Each row was made from one small tree. Brackets hold a mark, then the marks that hang from it, in the order of their numbers. Every link used is in the known rows. Write each row's tree.
Known rows:
{Z454 Z788}: [ -9   2 -15   4  -3  -3   9  -2  -2  -1  18 -14   3   2   1  -7   7   6
 -12]
{Z524 {Z454 Z788}}: [ -9   2 -15  16  14  -3  13  -2  -2  -8  15 -14   3  12   3 -12  10   9
 -15]
{Z524 {Z454 {Z281 Z788}}}: [  6  14  -4  26  13  -7  13   4  -3 -11   8 -10 -11   6   3   8   7   3
   2]
{Z281 Z909}: [ -9  11 -19   3  -9   0  -4   7   2   5  19  -4   3  -2   0 -10   8  -1
 -13]
{Z909 {Z454 Z281 Z788} Z524 Z619}: [  3   2  23  12  15  -2   9 -12 -10  -2  18  -4   8  23   0  -7  13  -6
   7]
{Z619 Z788}: [  4  -3 -14  11  -7 -10   1  -6   5 -13  13 -11  -9   0  -5 -14   6   3
  -6]
{Z281 Z788 Z909}: [  5  15 -15  -7  -5   4  -3  12   2   9  17  -5  -5   0   0  -2   5  -2
  -3]
{Z524 {Z454 {Z281 Z909} Z788}}: [ -9   5 -20  19  16   7  18   5  -7  -3  17   7   6   6   9   6  18   6
   5]
{Z955 {Z454 Z281}}: [-14   6  -8  25 -10  -5  20   0  -3  -9   9  -8  -4  -3   1  25   4   6
   0]
{Z281 Z454 Z788 {Z909 Z524}}: [ 10  14   1  -7   2  11  -4  10  -2  18  11  -8  -1  20  -1 -12   6  -6
  20]
{Z454 {Z281 Z909} Z788}: [ -9   5 -20   7   0   8  14   4  -7   3  21   5   7  -3   6  11  15   3
   8]
{Z524 {Z454 {Z281 Z788 {Z909 Z619}}}}: [ 8 13 -1 16 11  0  6  5 -6 -1 12  3 -6 14  7  7 19 -4  9]
{Z524 {Z454 Z281}}: [ -8   9  -8  37   8 -11  12   0  -2 -15  11  -8  -2   4   4   1  11   5
  -8]
{Z281 Z454 Z788 {Z909 Z524 Z619}}: [ 12  11  13  -9  -1   7  -7   4  -4  20  11  -8   0  29   0 -15  11  -9
  21]
{Z909 Z281 {Z454 Z788}}: [ -7  15   4   5  21  -3   4   1  -7  -5  23 -11   6  13  -3 -20  11  13
  -9]
{Z454 {Z281 Z909}}: [ -9  11 -16  16  -9   1   4   7  -3   0  17   4   2  -7   3   6  12  -1
   1]
{Z955 {Z454 Z788} {Z909 Z524 Z619}}: [-17 -13  12   1  10  -3  14  -7  -3   3   3  -7   2  33  -2  18  12   3
   3]
{Z524 {Z454 {Z281 {Z909 Z619}} Z788}}: [-6  2 -8 18 13  3 15 -3 -9 -1 17  7  7 15 10  4 24  2  6]
{Z524 {Z454 {Z281 Z788 Z909}}}: [  6  16 -12  17  13   3  10  11  -3  -2  13   2  -7   4   5   9  13   0
   8]
{Z955 {Z454 Z788} Z909}: [-24  -3 -13   3   6  -1  21   1  -1   2   8  -5  -3  15  -2  22   5  12
  -6]
{Z524 {Z454 Z281 Z788}}: [ -9   2 -12  28  15  -4  22  -2  -6 -12  14  -6   2   7   6   5  14   9
  -1]
{Z854 Z788}: [ -7  20 -13   6  -8  -5   0   3  -3   9  23 -21  -4  -4  -8 -11   1   1
 -17]

Which tree is each row?
[-14  17   3  21  13 -11   7   1  -3  -2  16   3  -3  11  -4   1   5   0
  -8] | {Z955 {Z909 {Z454 Z281}}}
[  5  16 -12   5  -3   4   5  11  -2   4  15   2  -6  -5   3  14   9  -3
  11] | {Z454 {Z281 Z788 Z909}}
[ -1  24  13   2  28 -11  -5  10  -1   0  14  -7 -10  22  -9  -8   7   9
  -5] | {Z955 {Z909 {Z281 Z788} Z454}}
[ -1  -8  10  14  17  -5   5 -11  -3  -6  10 -15   7  31   3 -16  16  -1
  -6] | {Z909 {Z524 {Z454 Z788}} Z619}
[-7 -9  6  5  2 10 18 -4 -9  4 11  5  8 19  5 27 18 -2 22] | {Z955 {Z454 {Z281 {Z909 Z524 Z619}} Z788}}
[ -6  15  -4   2 -12   3  -4   0  -6  17  17  -4   5  20   3 -20  14  -2
   3] | {Z281 Z454 {Z909 Z619}}
[-11  -3  16   8   3 -15  -9  -6   3   2   4 -11   0  29  -3  -7  11  -7
  -9] | {Z955 {Z909 Z524 Z619}}
[  9   9  15   3  11  -8  -9   6   1  -7   6 -22  -5  15  -4  -7  10   4
   6] | {Z909 {Z281 Z788} Z524}
[ 11  22   7 -10   5   2  -8   4  -3  13  24  -1  -1  15  -3 -17   8  -8
  -6] | {Z281 Z788 {Z909 Z454 Z619}}
[ 1 -6 -7 13 -9  2 15 -6 -4 -8 10  9 -6  6  0 21 17  1 19] | {Z955 {Z454 {Z281 {Z909 {Z619 Z788}}}}}
[ 10  -3  22  11   7  -9  -7 -11  -5  -9   4 -14  -3  34  -5 -27  20   6
  24] | {Z909 {Z281 Z454} Z524 {Z619 Z788}}
[-11  11   4   4  14  -7   9  11   0  -4   1 -10 -14  17  -5  24   8  17
   2] | {Z955 Z454 {Z909 {Z281 Z788}}}
[ -5  14 -12  -6  11   9   5   4  -4  10  30   2   9   8  -2 -17   8   1
 -10] | {Z281 {Z909 {Z454 Z788}}}
[-10  10 -21  -5  -1  14   9   5  -7  17  21  -2   8  12   3 -13  11   6
   9] | {Z281 {Z454 Z788} Z909}
[ -1   1   6   0  -6  -1 -12  -1   1   7  14  -6   7  17   0 -14  15 -12
  -3] | {Z281 {Z909 Z524 Z619}}
[ -8  15  11  13  -2 -11  -4  -3  -9   1  10 -17   2  25   1 -23  18  12
   4] | {Z909 {Z281 Z454} Z619}
[ 12 -11   3  11  13  -2  -6  -7   3  -9  10  -1  -1  27  -2 -21  20  -8
   5] | {Z281 {Z909 {Z524 Z454} {Z619 Z788}}}
[-14  10  -3   1  20  -3   8   0  -2   4  21  -2   2  19  -5 -10   4   6
 -15] | {Z955 {Z909 {Z454 Z788}}}
[  2 -15  15  31  24 -15   5 -12   0 -18  -1   2  -9  34  -2   2  20  -4
  15] | {Z955 {Z909 {Z524 {Z454 Z281}} {Z619 Z788}}}
[ 10   6  -1  -1   3  -1  -6  -6  -1   0  24   5  -1  14  -6 -28  13  -6
  -3] | {Z281 {Z909 Z454 {Z619 Z788}}}
[  6  -5  23   5  19 -13  -8 -12   3  -5  11  -2  -6  35 -12 -22   9  -8
   0] | {Z955 {Z909 Z454 Z524 {Z619 Z788}}}
[ 13   5  11   4  16   1  -7   4   1   4   9  -7  -2  28   1 -11  15 -10
   3] | {Z281 Z788 {Z909 {Z524 Z454} Z619}}
[ 12   5  11  -9  -1   1 -11   3   1  10  11  -8   0  19   0  -7  12 -12
   6] | {Z281 Z788 {Z909 Z524 Z619}}
[  9  15  18   3  12  -3  -5   7  -4   3   5 -21  -5  26  -4 -14  10   6
  21] | {Z909 {Z281 Z454 Z788} Z524}
[  7  -3  -8  25   8  -4   6  -6  -3 -13  12   9  -5  14   4  -4  23  -2
  12] | {Z524 {Z454 {Z281 {Z909 {Z619 Z788}}}}}
[ 13   0  30   9  20 -13 -11 -12  -2 -15  12 -10  -2  29 -10 -32  17   0
   5] | {Z909 Z281 Z454 Z524 {Z619 Z788}}
